Each row was made from one path, in order. Every step used is in the known rows, and no mark comes twice. Write each row's path.
Known rows:
paluzog > suto > sipid > sutum > dobogin > bogig: [  4.1  -4.9  14.5   1.8   4.0  -7.6  -3.4  -0.4 -12.7 -14.5  24.4 -35.3
  16.8  -9.4  25.6  -3.2  -4.5  -2.0 -12.1  -1.4  13.5   3.1]
sutum > nubu: [-11.8  -5.4   0.8  -5.4 -15.1  -0.1  -8.7  13.6 -12.5  -6.5   6.5  34.0
   5.9  -1.9  -6.4 -14.0  13.8   9.9   7.8  -1.6  -1.6  -7.0]
daki > nubu: [  5.2  14.8   1.5   5.6 -26.4 -18.9 -11.7 -31.3  14.8  17.0  13.0  51.0
   8.6  -1.7 -10.9 -41.1 -13.0  -7.5   1.2   5.3  12.1   1.1]
daki > nubu > sutum > dobogin > bogig: [ 18.7  16.4  20.3   9.8 -22.1 -21.5 -19.1 -25.2  19.3   4.8  20.3  42.9
  18.4  -7.1   4.9 -12.2   8.1  -6.9  -0.9   2.0  20.9   1.2]
dobogin > bogig: [-17.3   5.6  10.3  20.8 -18.7 -20.3  -2.2 -15.8  25.9  -0.7   8.3   3.7
 -12.5 -15.0  -0.5  -6.2  -2.1 -16.2   2.2 -13.2   2.1   5.2]
suto > sipid: [-12.4   1.2   5.3  10.9 -10.8  -2.1  -7.3 -14.4   7.1  11.6  11.0  -7.2
 -10.6 -10.8  -1.0   5.6 -16.2   6.4   0.4  -3.8   5.3   5.1]
paluzog > sutum > nubu: [ -8.3  -8.5  -1.3 -14.8  16.5   9.9   3.7  18.6  -8.5   3.1  -7.2  20.7
  11.3   1.2 -10.2 -18.4  -0.7  10.2  11.9   0.0  -0.1 -10.3]
paluzog > suto > sipid > sutum > dobogin > bogig > vufum: [  5.7  -8.3  17.8   0.7  10.1 -11.8   3.2   6.0 -14.3 -16.6  22.4 -25.6
  20.9  -8.5  22.8  -1.4  -0.5   3.3 -16.7  -8.9   8.6   7.1]
daki > nubu > sutum: [  8.9   9.2  11.0  10.5 -15.7 -20.0 -14.9 -31.0  27.9  13.6   9.9  60.5
  19.4   3.4  -7.1 -15.0  -0.4  -6.2   2.9   8.1  14.4   3.2]
sutum > sipid: [ -4.6   4.3 -21.6 -14.7 -36.3  -3.2   5.6  24.1   5.4   2.2 -19.8  14.3
  -9.0   9.8  -8.1  -5.4   0.0  12.5   0.3   4.7  -1.1 -11.9]
sipid > sutum > paluzog: [  2.0  -5.5 -24.5  -6.8  28.0   5.2   2.2  -7.0  -0.9   6.5 -18.8   1.9
  -4.7  -1.9 -17.0  -1.4  -9.6  -3.1   5.4  14.3  -0.7   6.8]
sipid > suto > paluzog > sutum > nubu: [ -6.1 -12.8 -11.0   0.4  24.4  19.1  -7.9  -1.3  -0.2  -6.3  10.9  -7.9
  -1.8   0.8  -0.6  -3.5   1.6  -4.6  -8.7   8.4 -14.5  10.3]
sipid > suto > paluzog > sutum: [ -7.4  -7.6 -16.1   3.8  23.7  16.5  -4.1 -10.2   4.7  -0.8   6.9 -11.6
  -9.5   0.2  -3.0  -3.1  -3.8  -9.5  -9.7   9.8 -14.5  15.7]
paluzog > suto > sipid > sutum > nubu > daki: [ -8.7 -19.3   6.2  -2.3   6.5  -5.4  -8.4   5.9  -9.1 -10.5  16.2 -18.4
  20.7  -0.4  22.4  -2.8  -2.5   3.4  -8.2  -3.5   3.5  -8.6]
paluzog > sutum: [-11.0   1.3 -10.7  -7.6  15.2   5.4  12.1   0.3   1.9  14.2 -15.1  13.7
  -5.0  -0.9 -15.0 -17.1 -12.2  -0.2   9.3   3.3   0.9   0.9]
bogig > dobogin > sutum > sipid: [  2.2   4.4  19.2   1.1 -22.5   2.2  21.8  -5.9 -13.7 -12.8 -15.8  -4.5
 -10.7  11.8   0.3  12.9   1.0  -2.4   5.5 -15.5  -3.6  -5.7]
paluzog > suto > sipid: [ -3.5  -0.2  13.1   5.0 -11.3 -10.7   3.6   2.3  -5.5  -1.4  20.0 -24.1
   7.8  -2.5  16.1  -7.9  -6.6  -0.6  -9.7  -3.2   6.2   3.0]
sipid > suto > paluzog > sutum > dobogin > bogig: [ -0.6  -2.9  -6.9   4.9  19.0  14.2  -7.0  -6.3   1.1  -7.8  15.5 -25.5
 -10.2  -8.4   7.0  -0.3   2.0 -11.0 -12.3   3.6  -9.8  14.0]
suto > paluzog > sutum > nubu: [ -3.1  13.0  -6.0  12.5  36.8   7.5  -5.9   5.3 -17.3  20.2   4.5  -5.2
   0.0  -8.7 -14.4  -6.8  -6.8   8.7  18.0   0.7  -8.7 -10.2]
sutum > sipid > suto: [ -3.7 -12.5 -23.9 -21.4 -33.4   7.9   2.5  23.7  13.5 -14.1 -13.5   6.7
  -6.7  15.7   1.5  -1.9   5.0   6.0 -15.4   9.7  -7.1  -1.5]
bogig > dobogin > sutum > paluzog: [  7.8   9.0  25.8   9.1 -10.4   0.6  24.9 -10.0 -12.4  -2.6 -12.4 -20.0
 -19.2   4.0  -4.6  13.6   0.2 -10.1   7.6 -19.9  -6.9   0.8]
bogig > dobogin: [-13.9   6.1  23.3  10.6 -26.9   1.7  15.6 -16.4 -18.7   3.0   3.6  14.9
 -22.4  -4.8  -2.6   7.1   7.3  -2.4   2.8 -11.7  -3.9   0.2]

Which path is each row?
[-18.6 -15.5  -6.3 -14.6  12.3   6.3  -2.5  20.6  -1.8   6.9 -12.0  19.8
   4.7   0.2  -4.3 -13.7   2.2   8.1  11.2  -9.5  -6.8 -21.7] -> paluzog > sutum > nubu > daki
[  7.6  -5.9 -20.7 -13.7  -8.7   1.6   9.6   1.6  14.1 -24.1 -28.3  -9.4
   0.9  23.0  -3.0  -1.6  -7.8 -10.0  -2.7   0.5  -4.5   7.8] -> dobogin > sutum > sipid > suto
[ 14.3  12.0   1.6  -1.8 -10.7 -10.9  17.3  27.1  -0.4  13.7  -3.1 -35.7
 -12.1  -1.4  -3.1 -10.0   2.4  -5.5  -3.5  -5.1  -6.2  -1.1] -> sutum > paluzog > suto
[  0.5  -8.3  -7.1   1.0  -3.0   2.4  -5.6  11.2  24.6  -6.7 -11.1  15.9
   4.9  13.8   0.8  35.3  19.4   5.7  -4.3  11.6  -4.8   2.4] -> nubu > sutum > sipid > suto > paluzog
[  2.4  -4.4  18.1  -2.3 -21.2   7.5  20.3  -6.3  -9.7 -20.8 -12.9  -8.3
  -9.5  14.6   4.7  14.5   3.4  -5.5  -2.1 -13.2  -6.6  -0.5] -> bogig > dobogin > sutum > sipid > suto
[  6.7  -7.2 -17.9  -8.7  28.4   1.7   6.2   0.9  -6.5   0.9 -12.3 -11.1
   5.4   1.3  -6.5  -5.4  -6.8  -4.6  -0.1  13.7   0.4   5.0] -> sipid > sutum > paluzog > suto
[ 10.0   0.0 -20.6  -6.2   1.7   2.7   6.3  -0.1   9.8 -18.9 -24.7 -18.4
   0.0  20.4  -4.4   1.6  -9.8  -8.8   0.1   0.5  -7.2   5.7] -> dobogin > sutum > sipid > suto > paluzog
[ -2.1 -13.6  -6.9  -6.2 -13.4   1.6  -2.5  12.5  29.2 -11.8 -15.2  24.7
   5.7  16.7   2.1  31.8  20.7   4.8  -7.1  12.1  -2.1   4.3] -> nubu > sutum > sipid > suto
[-13.0 -17.2 -14.7   0.4  21.3  16.2 -12.4   0.0   4.6  -3.7   7.3  -8.5
  -6.3   0.6   3.2  -0.5   4.0  -5.9  -8.8   1.4 -19.4   2.3] -> sipid > suto > paluzog > sutum > nubu > daki
[ 24.3   7.8  24.4  10.1  -9.9 -20.9 -11.5 -11.8  29.0  16.5  16.3  20.4
  24.7   2.9   2.2  -8.1  -3.2  -2.5  -2.3   2.3  13.5  -2.9] -> daki > nubu > sutum > paluzog > suto > sipid
[  4.5  -3.6   6.4  -3.9   4.8  -2.7  -1.6   0.2 -20.7 -11.3  20.1 -28.2
  15.2  -5.8  21.4  -5.2  -4.6   1.9 -11.4   4.3  12.5   4.5] -> paluzog > suto > sipid > sutum > dobogin
[  4.5  13.2   3.3   2.1 -10.4  -3.7  -5.5  -3.0  -3.1  -2.9  -0.2  23.0
  -5.9  -7.2   2.7  25.9  27.9   1.7   2.5   5.6  10.2  11.0] -> nubu > sutum > dobogin
[ -1.0  -3.7  -4.1  -1.5  12.3   9.0 -14.8 -17.8 -14.7  -2.1  11.3 -12.8
  -0.2 -15.0   6.4  10.0 -13.3  10.3  -1.9   6.8  14.5   7.1] -> suto > sipid > sutum > dobogin
[ 12.2   4.8  36.4   9.9  -7.9  -0.2  24.0  -4.9 -14.1  -6.3  -2.3 -39.8
  -9.7   3.9   6.9  17.0  -2.7  -7.3   2.6 -22.5  -4.2  -1.5] -> bogig > dobogin > sutum > paluzog > suto > sipid
[ 19.4  17.7  12.5   4.2 -21.7 -16.6 -17.5 -24.2  11.3   8.1  16.2  50.1
  17.0  -3.5   0.3 -14.3   7.8  -3.2   0.1   7.3  19.9   2.5] -> daki > nubu > sutum > dobogin
[  5.3  28.1 -11.1  10.9  29.6   7.5  -2.9  -1.1 -27.5  22.9   5.1 -20.1
 -14.6 -16.7 -10.5  -4.8  -6.2   4.6  13.1   1.9  -2.8  -2.8] -> suto > paluzog > sutum > dobogin
[  4.1  13.2  -8.8 -17.3   6.5   9.9   8.6  10.4 -22.9   6.6  -5.9  -0.6
  -9.3 -10.3  -4.0 -15.6  -0.2   4.4   5.1   1.9   8.9   0.1] -> paluzog > sutum > dobogin
[ 11.3   0.5  17.4   9.6   5.0 -10.0   4.9  14.9  21.6   8.4  -2.3 -14.9
   4.5   3.0   3.4  32.4  14.4   0.1  -0.2  -0.6   0.8   3.8] -> nubu > sutum > paluzog > suto > sipid
[-10.4   8.1  -9.8  12.6  33.8   5.1 -10.6   6.4 -12.9  23.1   0.8  -5.8
  -4.5  -9.2 -10.5  -3.2  -4.4   7.6  17.6  -6.6 -13.5 -18.2] -> suto > paluzog > sutum > nubu > daki
[  0.4  17.9 -16.8   8.1  26.6   6.1   0.8  10.5  -8.9  24.4  -8.7 -15.0
  -7.4  -2.9 -15.6  -2.5 -13.5  10.2  13.9   3.7  -8.3 -12.4] -> suto > paluzog > sutum > sipid
[  3.6  11.5  14.4  10.8 -11.2 -10.3  -7.7  -4.3   8.4  -8.1   6.3  12.9
  -3.4 -12.2   9.2  29.0  28.1  -4.3   1.4  -1.9  12.0   9.1] -> nubu > sutum > dobogin > bogig
[ -0.3  -4.6 -24.3 -10.7 -19.0   9.1  -2.3  21.6   7.5  -6.8  -8.3  -6.6
  -7.6  11.7  -0.2   2.5   2.4   8.1 -11.3   9.7 -11.4  -4.2] -> sutum > sipid > suto > paluzog
[ -3.2   6.4  23.2  10.3 -13.2   0.2  20.5 -24.4 -15.5  -9.2  -8.6  -0.1
 -14.7   4.6  -2.6   9.5  -0.1 -11.3   7.7 -16.2  -3.2   4.4] -> bogig > dobogin > sutum
[ 15.5   7.7  10.6   1.4  -7.6  -8.8  12.5  26.7   2.5  15.2   4.7 -51.0
  -8.6  -4.2   3.1  -1.3  -4.4   0.1  -5.6  -8.1  -3.2  -2.5] -> sutum > paluzog > suto > sipid
[-21.1 -26.2 -24.4 -11.3  21.3   5.6 -18.7  -6.9  -8.6 -10.0 -10.6  37.0
  11.1  -0.1  -3.2  -3.6   4.4   3.9   7.5   6.3  -3.3 -10.6] -> sipid > sutum > nubu > daki
[ -2.9 -13.9 -18.3 -26.0   3.5  15.5  11.6  25.8   9.6  -2.5 -21.1   1.3
   2.5  13.6  -4.4 -10.1  -7.0   7.9  -4.5   8.1  -3.5  -6.3] -> paluzog > sutum > sipid > suto
[-16.5 -24.1  -3.3   0.7  16.2   6.5 -22.6 -10.1  -0.1  -2.0   7.2   1.7
   9.7  -7.3   6.0  11.9 -11.5  12.5   2.7  -1.3   3.6  -8.3] -> suto > sipid > sutum > nubu > daki
